What can hang from each mark
guri: ligapib norakop
viduv: diluzel
saraf: diluzel guri norakop
norakop: diluzel ligapib
ligapib: diluzel viduv
diluzel: guri ligapib

Known rows, with every way that one mark hangs from another
(saraf diluzel norakop): [ 0.71  1.45 -3.66 -2.03  1.33 -2.33 -0.06 -1.86  0.44  0.26  1.90 -0.33
  0.19 -2.54  0.10 -2.40  0.46  0.92 -0.93  1.98  1.54  2.40]
(diluzel (guri (ligapib viduv) norakop)): [ 2.93 -1.75  2.47 -4.83  0.26 -2.91  1.11  1.00 -1.48 -3.51 -1.56  1.17
  1.14 -2.21  0.07 -4.89  0.30  3.15 -1.19 -0.62  1.80  1.89]
(norakop (ligapib diluzel viduv)): [ 2.16  1.20 -2.09 -3.29 -1.30 -3.36 -1.43  3.28  0.51 -6.95 -0.51 -0.68
  0.90 -6.00  0.15 -3.23  0.05  1.84 -1.86  0.33  3.95  1.28]
(ligapib (viduv (diluzel (guri norakop)))): [ 2.31  0.92  5.25 -5.11 -0.87 -3.00  1.16  1.64 -1.03 -4.62 -1.52  2.04
  1.03 -2.10 -1.03 -6.24 -0.02  3.63 -0.50  0.34  1.41  2.77]
(diluzel (guri norakop) (ligapib viduv)): [ 0.75  0.27  3.71 -3.78  0.31 -1.42  1.66  1.20  0.40 -3.06 -2.44  1.27
  0.85 -0.52  0.19 -5.90 -0.02  2.70 -0.08 -0.52  0.50  3.07]
(diluzel (guri ligapib norakop)): [ 2.52 -1.32  0.31 -4.20  2.74 -2.39  0.65  1.57 -0.55 -1.73 -0.22  1.62
  2.08 -1.12 -0.98 -3.77 -0.09  1.97 -1.46 -0.49  1.27  2.50]
(guri (ligapib diluzel viduv) norakop): [ 4.00 -0.95  0.19 -4.36  0.03 -3.91 -0.49  1.92  0.92 -6.25 -0.45  0.16
  1.36 -4.93  0.13 -4.11  0.43  1.97 -2.70  0.31  3.04  1.31]
(saraf (diluzel ligapib) guri norakop): [-1.73  0.73 -3.88 -0.97  2.96 -2.49 -0.53 -1.75  0.78  1.26  0.17 -0.78
  0.73 -2.86 -0.53 -3.63 -0.02  0.68  0.14  0.66  0.31  4.33]
(norakop (diluzel guri)): [ 0.57  2.22 -1.41 -2.16  3.29 -3.53 -0.70  1.51  1.24 -0.92  1.16  0.50
 -0.13 -2.09 -1.67 -3.25 -0.56  0.51 -0.26 -0.37  2.63  2.76]
(ligapib diluzel viduv): [ 1.94  1.34 -0.90 -3.41 -0.95 -3.89 -1.03  0.07  1.10 -5.17  0.39 -0.44
  0.06 -3.89 -0.28 -2.96  0.06  1.30 -1.77  1.08  3.26  1.62]
(saraf guri): [-0.49  0.63 -3.59 -2.47  1.34 -3.30 -0.35 -0.38 -0.68 -2.20 -0.43  0.01
  1.40 -3.63 -1.41 -2.03 -0.53  0.00 -0.84  0.35  1.92  3.35]
(guri norakop): [ 1.96  0.81 -0.63 -3.55  1.08 -1.26  0.79  1.50  0.69 -3.11 -0.72  1.23
  1.56 -2.95 -0.25 -3.01  0.04  0.57 -1.65  1.13  1.80  2.41]
(norakop (ligapib (diluzel guri) viduv)): [ 1.93  1.22 -0.69 -2.81 -0.85 -3.84 -1.63  2.64  0.07 -5.46 -0.14 -0.15
  0.06 -4.82 -0.20 -4.45 -0.05  2.59 -0.13 -0.40  3.23  1.79]
(norakop diluzel (ligapib viduv)): [ 1.31  1.76 -2.30 -3.43 -0.59 -2.97 -0.28  4.93  0.49 -6.06 -1.33 -0.64
  0.15 -6.54 -0.03 -4.03 -0.02  1.38 -1.73 -0.30  4.66  1.49]
(ligapib (diluzel (guri norakop)) viduv): [ 3.22  1.24  2.43 -2.92 -0.59 -3.46 -0.58  0.29  0.69 -4.66 -0.09  0.99
  0.15 -4.39 -0.01 -5.14  0.32  1.98  0.38  0.02  1.70  2.07]
(ligapib (diluzel guri) viduv): [ 1.85  1.19  0.76 -2.75 -0.11 -4.40 -1.31 -0.66  0.56 -3.91  1.04  0.11
 -0.48 -2.40 -0.62 -3.89 -0.11  2.01 -0.27  0.04  2.33  1.94]
(viduv (diluzel guri)): [ 0.64  1.29  0.95 -4.48  2.09 -3.50 -0.07  1.29 -0.26 -1.68  0.38  1.50
  1.41  0.15 -2.68 -3.80 -0.84  2.54 -1.25  0.75  1.52  3.24]
(saraf (diluzel (ligapib viduv)) guri): [-1.64 -0.29 -0.42 -1.66  0.05 -3.05 -0.28 -1.38  0.44 -1.52 -2.50 -0.68
  0.40 -3.75  0.47 -5.27 -0.15  2.31 -0.52 -0.63  0.08  3.94]
(saraf (diluzel ligapib) guri): [-1.92  0.09 -2.49 -1.00  2.29 -2.95 -0.61 -0.61  1.27  0.23 -1.21 -0.14
  1.15 -2.42 -0.25 -4.04 -0.50  1.12 -0.77 -0.49 -0.30  4.54]
(saraf guri (norakop diluzel ligapib)): [-0.20  2.75 -6.95 -1.62  2.99 -2.85 -1.26  4.09  0.02 -3.02  1.20 -1.16
  0.98 -8.36 -1.63 -2.75 -0.14 -0.73  0.11  0.20  4.09  3.03]
(guri (ligapib diluzel viduv)): [ 2.69 -0.75 -1.37 -4.28  0.31 -4.65 -1.21  0.72  0.66 -5.13  0.22 -0.53
  0.85 -3.27 -0.53 -2.95  0.11  2.17 -2.98  0.46  3.52  1.18]

Rows
[-0.33  0.16  1.91 -3.52  0.94 -2.37  1.01  0.41  0.26 -2.19 -1.72  0.49
  0.51  1.31 -0.40 -4.49 -0.26  2.71 -0.57 -0.40  1.27  2.91] -> (diluzel guri (ligapib viduv))
[ 1.70 -0.50 -0.11 -3.73  1.82 -4.56 -0.56  1.84 -0.11 -2.72  0.01 -0.12
 -0.23 -2.55 -1.11 -4.39 -0.10  2.46 -1.39 -1.09  3.38  1.72] -> (norakop (diluzel (guri (ligapib viduv))))
[-0.35  1.34  1.41 -2.71  1.72 -3.09  0.13  2.16  1.72 -2.28 -0.96  0.02
 -0.26 -0.96 -0.87 -5.19 -0.38  2.02 -0.37 -1.04  2.29  2.93] -> (norakop (diluzel guri (ligapib viduv)))
[ 0.75  2.30 -6.88 -1.49  1.88 -3.58 -2.31  2.18 -0.21 -3.84  1.83 -1.16
  1.22 -7.84 -1.49 -2.29 -0.01 -0.36  0.04  1.02  3.44  2.83] -> (saraf guri (norakop (ligapib diluzel)))
[ 3.45 -0.52 -1.84 -3.95  2.19 -3.51 -0.97  2.78  1.59 -4.18  0.67  0.59
  2.41 -3.51 -0.74 -2.97  0.02  0.93 -2.92  0.58  2.38  2.07] -> (guri (ligapib diluzel) norakop)
[ 0.99  1.12 -5.20 -2.09  0.83 -1.85 -0.61  1.50  0.00 -1.28  0.90 -0.52
  0.88 -5.13  0.48 -2.97  0.37  1.26 -0.82  1.32  2.22  2.12] -> (saraf diluzel (norakop ligapib))
[ 1.33  0.75  1.39 -4.61 -1.75 -2.78  0.48  4.70 -1.71 -7.59 -3.56  0.78
  2.33 -7.79 -0.77 -6.00 -0.13  2.72 -0.77 -0.20  2.44  3.22] -> (saraf (guri (norakop (ligapib (viduv diluzel)))))
[-0.72  1.75 -1.91 -1.62  3.61 -2.16 -0.13  4.02  2.44 -2.61 -1.81  0.36
  1.68 -5.33 -1.13 -4.86 -0.46 -0.47 -0.40 -0.71  1.53  4.46] -> (saraf (guri (norakop (diluzel ligapib))))
[ 2.54 -0.87  2.59 -5.67  2.81 -3.21  0.21  3.34 -0.66 -2.52 -0.66  2.21
  2.89 -1.00 -2.23 -4.92 -0.37  3.31 -2.23  0.05  1.30  3.13] -> (viduv (diluzel (guri ligapib norakop)))
[ 1.13  0.76  3.45 -5.16 -0.13 -4.03  0.44  0.56 -1.16 -3.53 -0.89  1.10
  0.55 -0.77 -1.74 -4.94 -0.43  3.64 -1.10  0.52  2.12  2.51] -> (ligapib (viduv (diluzel guri)))
[ 1.87  1.19  1.74 -4.61  0.98 -2.11  0.50  5.81 -0.49 -4.51 -1.43  2.07
  2.40 -3.36 -1.48 -5.41 -0.41  3.09 -0.85 -0.01  1.64  3.06] -> (viduv (diluzel (guri (norakop ligapib))))
[ 1.48  0.74  2.11 -5.08 -0.69 -3.31  0.11  3.69 -1.53 -5.15 -2.01  0.81
  1.17 -2.84 -1.35 -5.39 -0.45  4.09 -0.96 -0.15  2.80  2.31] -> (norakop (ligapib (viduv (diluzel guri))))
[ 1.63  1.61 -2.87 -2.24  1.69 -3.62 -2.25  3.21  0.92 -3.59  0.92  0.16
  1.02 -3.70 -1.13 -3.01 -0.48  1.42 -0.34 -0.28  2.65  2.31] -> (norakop (ligapib (diluzel guri)))
[ 0.86  1.44  1.74 -3.23  1.00 -1.72  1.04  4.05  2.48 -4.50 -2.18  0.22
  0.83 -3.57  0.28 -5.65  0.06  1.24 -1.41 -0.27  2.61  2.88] -> (guri (norakop (diluzel (ligapib viduv))))
[ 0.46  1.93 -0.43 -2.75  3.28 -1.43  0.41  4.54  3.44 -2.83 -0.99  0.65
  1.68 -2.50 -0.65 -4.37 -0.27  0.22 -1.66  0.03  2.03  3.44] -> (guri (norakop (diluzel ligapib)))
[-0.63  1.07 -1.00 -1.56  3.46 -2.14 -0.20 -1.48  1.04  2.34  1.26  0.11
  0.29  0.93 -0.39 -4.30  0.01  1.87  0.36  0.50 -0.29  3.64] -> (saraf (diluzel guri ligapib) norakop)
[ 2.46  0.41  0.16 -4.26 -2.17 -1.04  1.12  4.07 -0.65 -6.79 -2.67  0.48
  1.57 -6.03  1.07 -4.39  0.41  2.18 -1.38  0.24  3.01  1.57] -> (guri (norakop (ligapib viduv)))
[ 2.32  0.29  1.83 -3.88 -1.47 -1.64  1.04  3.22 -1.17 -5.49 -2.34  1.01
  1.08 -4.89  0.68 -5.48  0.25  2.69  0.26 -0.68  1.93  1.96] -> (diluzel (guri (norakop (ligapib viduv))))
[-0.32  1.18 -4.69 -0.83  1.88 -3.01 -0.97 -2.81 -0.55  0.51  1.54 -0.62
  0.39 -5.34 -0.53 -2.90  0.26  0.21  0.42  1.13  1.05  3.54] -> (saraf diluzel guri norakop)
[ 3.44  1.30 -0.13 -3.19 -1.62 -2.49 -0.55  4.43  0.93 -7.66 -1.26  0.12
  1.02 -7.54  0.94 -4.72  0.42  1.92 -1.32  0.40  3.31  1.48] -> (guri (norakop (ligapib diluzel viduv)))
[ 1.10  1.64 -0.72 -2.80  0.16 -3.43 -0.50  4.28 -0.02 -4.63 -0.93 -0.21
 -0.33 -5.39 -0.32 -4.86 -0.10  1.97  0.01 -1.06  3.76  1.87] -> (norakop (diluzel guri) (ligapib viduv))
[ 1.24 -1.71 -1.34 -2.80  2.95 -3.85 -0.95 -0.78 -0.22  0.96  0.59  0.57
  0.85 -0.65 -0.51 -3.75 -0.24  2.99 -1.49 -0.72  0.43  2.66] -> (saraf (diluzel (guri ligapib)))
[-0.36  3.00 -5.63 -1.31  3.24 -3.54 -0.92  0.50  0.49 -1.47  1.95 -0.86
  0.19 -6.47 -2.13 -2.28 -0.02 -1.33  0.11  0.86  3.30  3.24] -> (saraf guri (norakop diluzel))
[ 0.58  0.27 -1.56 -1.43  0.18 -2.64 -0.36 -0.60  0.40 -1.30 -1.00  0.69
  1.03 -6.27  0.44 -4.51  0.03  0.84 -0.04  0.04 -0.18  3.79] -> (saraf diluzel (guri norakop))
[-0.62  0.74  2.14 -4.45  3.27 -2.80  0.19  2.75  0.98 -1.02 -0.95  1.31
  1.73  2.63 -2.70 -4.62 -1.06  2.98 -1.59  0.23  0.94  4.07] -> (viduv (diluzel guri ligapib))
[ 2.98 -1.16  3.29 -6.50 -0.09 -3.18  1.28  3.18 -0.92 -5.75 -2.38  1.21
  2.36 -2.90 -1.14 -5.12  0.10  3.61 -3.53  0.56  2.70  2.07] -> (guri (ligapib (viduv diluzel)) norakop)
[ 1.98 -1.52  1.27 -6.54  0.43 -4.13  0.28  2.12 -1.13 -5.00 -1.38  0.35
  1.97 -1.26 -1.84 -3.69 -0.20  3.70 -4.03  0.73  3.36  1.89] -> (guri (ligapib (viduv diluzel)))
[ 2.58 -0.90 -0.84 -3.22 -0.08 -4.61 -1.24  1.27 -0.08 -5.63 -0.94 -0.15
  1.47 -7.16 -0.43 -4.67  0.30  1.43 -1.43 -0.54  2.53  2.47] -> (saraf (guri (ligapib diluzel viduv) norakop))
[ 1.74 -1.79  0.47 -4.84  0.95 -3.83  0.18 -0.26 -1.70 -2.77 -0.59  0.39
  0.69 -0.72 -0.85 -3.82 -0.01  3.11 -1.78 -0.47  2.50  1.64] -> (diluzel (guri (ligapib viduv)))
